What can hang from each mark:
Q566: Q140 Q521 Q853
Q928: Q196 Q400
Q336: Q591
Q853: Q441
Q196: Q631
Q452: Q591
Q521: Q566 Q591
Q591: Q336 Q521
Q400: Q566 Q928

Each row was made from one small tree. The marks that hang from a mark follow it in brackets, in the order of their numbers. Every link used is in the known rows. Write each row's tree.
Known rows:
Q452(Q591(Q336)): [  4   8  -6  -4  13  -2  -1   4   1   1  -2   2 -10   0   0   5  -2  -2
   8   1   7  -2   0]
Q566(Q140 Q853): [ 0 22  5  4 -2  9 -1 30 -3  2  4 18 10  2  3 -8 -6  0 11 -3 -2 -2 -4]
Q521(Q566(Q853(Q441))): [ -1  -6   2   2 -20 -19   0  15   5   0   4   2   5  -8  -6  -8   3   2
   6   3  -2   4   1]
Q928(Q196): [-1 12  1  1 -4 15  0  2 -3 -2  6 37  0 -3  3  6 11  0 11  3  4 -4 -3]
Q566(Q140 Q521 Q853): [-2 20  5  6  1  6 -1 30 -8 -3  5 14 10 -2  5 -6 -6  0 -4 -4 -3 -1 -4]
Q928(Q196(Q631) Q400(Q566)): [ -2   9   4  -5  -4  23   3 -57   1  -2   8  14  -6  -4  13   9  13  -5
   9  -7  11  -5  -7]
Q521(Q566(Q853) Q591): [  1 -26   2   0  -4  -2   1   7   0  -3  -2 -10   6  -2  -4 -11  -4   2
   7   2  -2   4   3]
Q521(Q566(Q140)): [  0  11   3   1  -9   9  -2   8   2   1   0 -19   8  -8   3   4  -6   3
   7   0  -4  -1   2]
Q400(Q566 Q928): [ -1  -4  -1  -5  16  -3  -1  -2  -3   3   5 -16  -2  -2  -6   3  -7  -4
   7   0   5  -4  -3]
Q336(Q591(Q521(Q566(Q140)))): [  1   6   5   1  -7  10  -2 -19  12   4  -2 -21   4   3 -13   6  -2   4
 -13   3  -5  -1   4]
Q400(Q566(Q140) Q928): [ -1   9   0  -4  10   1  -2   5  -8   5   4 -24  -1   1   0   4  -8  -2
   7  -3  -2  -5  -2]
Q336(Q591): [  1   3   0   1   0  10  -2 -15  14   1   2  19   5  -2 -19   6  -5   0
  10   4   4  -5   1]
Q196(Q631): [ -1   6   2  -3   3   8  -1 -31   7  -1   5  31   5  -3  -6   7  -6  -5
  10  -7  16  -6  -1]
Q452(Q591(Q521(Q566))): [  4  -5   9  -8   0  -5  -3  -6   2   1   4 -28   0   1  -1   4  -3   1
 -16   4   6   2   3]
Q336(Q591(Q521)): [  1   4   4   0   5   7  -1 -20  15   2   2  22   4   7 -19   7  -2  -1
 -10   5   6  -4   1]
Q336(Q591(Q521(Q566(Q140 Q853)))): [  1   6   7   2  -6   8  -2  -3   7   3  -1 -18   5   5 -13  -7  -1   4
 -12   1  -6   2   2]
Q521(Q566(Q140 Q853) Q591(Q336)): [  1 -11  -7   3   1   2   1  14  -3   0 -13 -20  -3   2   3  -9  -1   4
   8  -1  -9   5   4]
Q521(Q591): [  1 -14   0   1   0   1   1  -3   4  -1   0  21   6   4  -3   4  -6  -1
   9   2   3  -3   2]
Q400(Q928): [-1  0 -1 -3  8 -4 -1  5  0  0  6 29 -1 -2 -5  3 -9 -3  9  1  6 -4  0]
Q591(Q336 Q521(Q566(Q140 Q853))): [  0  13  -2   2   5   5   1  20  -1   2  -9 -15  -1   5   3  -7   1   2
 -12  -1  -5   4   1]
Q400(Q566(Q853) Q928): [ -1  -4   1  -5  17  -5  -1  15  -7   2   5 -13  -1   0  -6 -10  -6  -3
   8  -2   4  -1  -4]
Q591(Q336 Q521(Q566)): [  0  -1  -5   0  10   2   1  -4   7  -1  -8  -9  -3   1  -2   5   1   0
 -13   5   4   3   3]
Q566(Q521(Q591(Q336)) Q853(Q441)): [ -2 -17 -11   6  -1 -26   3   9   1  -4  -7  27  -5   4  -4  -5   7   0
  -5   2  -3   5   1]
Q452(Q591(Q521(Q566(Q853)))): [  4  -5  11  -7   1  -7  -3  10  -2   1   5 -26   0   3  -1 -10  -2   1
 -15   2   5   4   1]

Which tree is each row?
[ -1   0  -9   5   7   1   2   1  -3  -2 -10   7  -2   4   7   7  -3   0
  -4  -2  -5   0   2]
Q566(Q140 Q521(Q591(Q336)))
[  1 -11 -10   2   0   3   2  -3   1   1 -14 -23  -3   0   4   4  -2   3
   8   1  -8   2   6]
Q521(Q566(Q140) Q591(Q336))
[ -2  -2  -1 -11  11   5  -1 -44  -8   1   8   4 -13  -2  -3   6  11  -5
   8  -7  14  -5  -3]
Q400(Q566 Q928(Q196(Q631)))
[ -2   2  -2  -9   2   5  -1 -37  -7  -1   9  49 -11  -3  -2   6   8  -5
  10  -7  14  -6  -1]
Q400(Q928(Q196(Q631)))
[ -1  24   4   1 -11  26   2 -13  -5   2   5  -2  -2  -2  21   8  11  -1
   9  -1  -6  -5  -8]
Q928(Q196 Q400(Q566(Q140)))
[ -1 -14  -8   5  15  -5   2  11  -4  -6  -8  18  -3   4  -1  -7   0  -1
  -4   0   0   3   0]
Q566(Q521(Q591(Q336)) Q853)
[ -1  10   3   0  -6  23   3 -21  -1  -1   6   7  -3  -4  15   7  13  -3
   9   3   1  -4  -7]
Q928(Q196 Q400(Q566))
[ -3  18   3   7 -17 -16  -1  27  -4   0   6  23   8  -2   2  -4   2   1
  -6  -3  -6   0  -3]
Q566(Q140 Q521 Q853(Q441))
[ 0 -2  2  5 -2  2  0  3 -4 -2 -1  7  8  2  6  6 -7  1 -5 -2 -5 -2  1]
Q566(Q140 Q521(Q591))
[  0 -14 -10   4  14  -2   3  -6   1  -5  -9  15  -3   1   1   6  -1  -1
  -4   2   1   0   2]
Q566(Q521(Q591(Q336)))
[  1 -12   1   2 -12   4   0  -2   0   2  -4 -22   7  -2   3   3  -6   4
   7   1  -8   1   5]
Q521(Q566(Q140) Q591)
[ -1  -1  -7   7   9   0   2  19  -7  -3 -10   9  -2   6   5  -6  -1   1
  -4  -3  -6   2   0]
Q566(Q140 Q521(Q591(Q336)) Q853)
[ -1  -4  -5   1  -5 -22   2  11   5   1  -6   3  -5   3  -5  -7  10   1
 -13   4   0   7   2]
Q591(Q336 Q521(Q566(Q853(Q441))))
[ -1   8   2   4 -23 -15  -1  23   1   3   2  -7   7  -5  -1  -7   2   4
   6   0  -9   3   2]
Q521(Q566(Q140 Q853(Q441)))
[  4  -3  -2  -7  11  -6  -1  -6   2   1  -5 -29 -11   2   1   4   1   0
 -15   3   5   3   4]
Q452(Q591(Q336 Q521(Q566)))
[ -2   6  -1  -2  -5 -22  -1  21  -7   7   6 -13  -3   3  -4  -8   0  -1
   6  -3  -6   0  -4]
Q400(Q566(Q140 Q853(Q441)) Q928)
[  4  -4   0  -6  13  -8  -2  10  -1   0  -5 -27 -10   4   0  -9   2   1
 -14   2   4   6   1]
Q452(Q591(Q336 Q521(Q566(Q853))))
[  0 -16   3   4   5  -4   0  11  -4  -6   1  19   8   2  -1  -7  -5  -1
  -5   0   1   1  -1]
Q566(Q521(Q591) Q853)
[  4   9  10  -6  -4  -1  -4   1  -2   4   3 -37   1   3   6   4  -4   3
 -15   0  -1   1   3]
Q452(Q591(Q521(Q566(Q140))))
[  1 -24 -11   0   6  -1   2 -11   6  -2 -12 -15  -4  -3  -2   3  -1   1
   7   4  -1   3   5]
Q521(Q566 Q591(Q336))
[  0 -15   0   4 -26 -20   0  13   0   3  -2 -10   5   1  -2  -9   2   5
   6   1 -12   5   4]
Q521(Q566(Q140 Q853(Q441)) Q591)
[ -2   8   5   1  -3  19   2 -23  -4  -5   7   4  -3  -8  17   9  12  -3
  -5   1   0  -3  -7]
Q928(Q196 Q400(Q566(Q521)))
[ -3   2   4   4 -11 -13   3  -2   2  -3   8   2   2  -5   8  -4   4  -3
  -7   0  -4   2  -7]
Q928(Q400(Q566(Q521 Q853(Q441))))
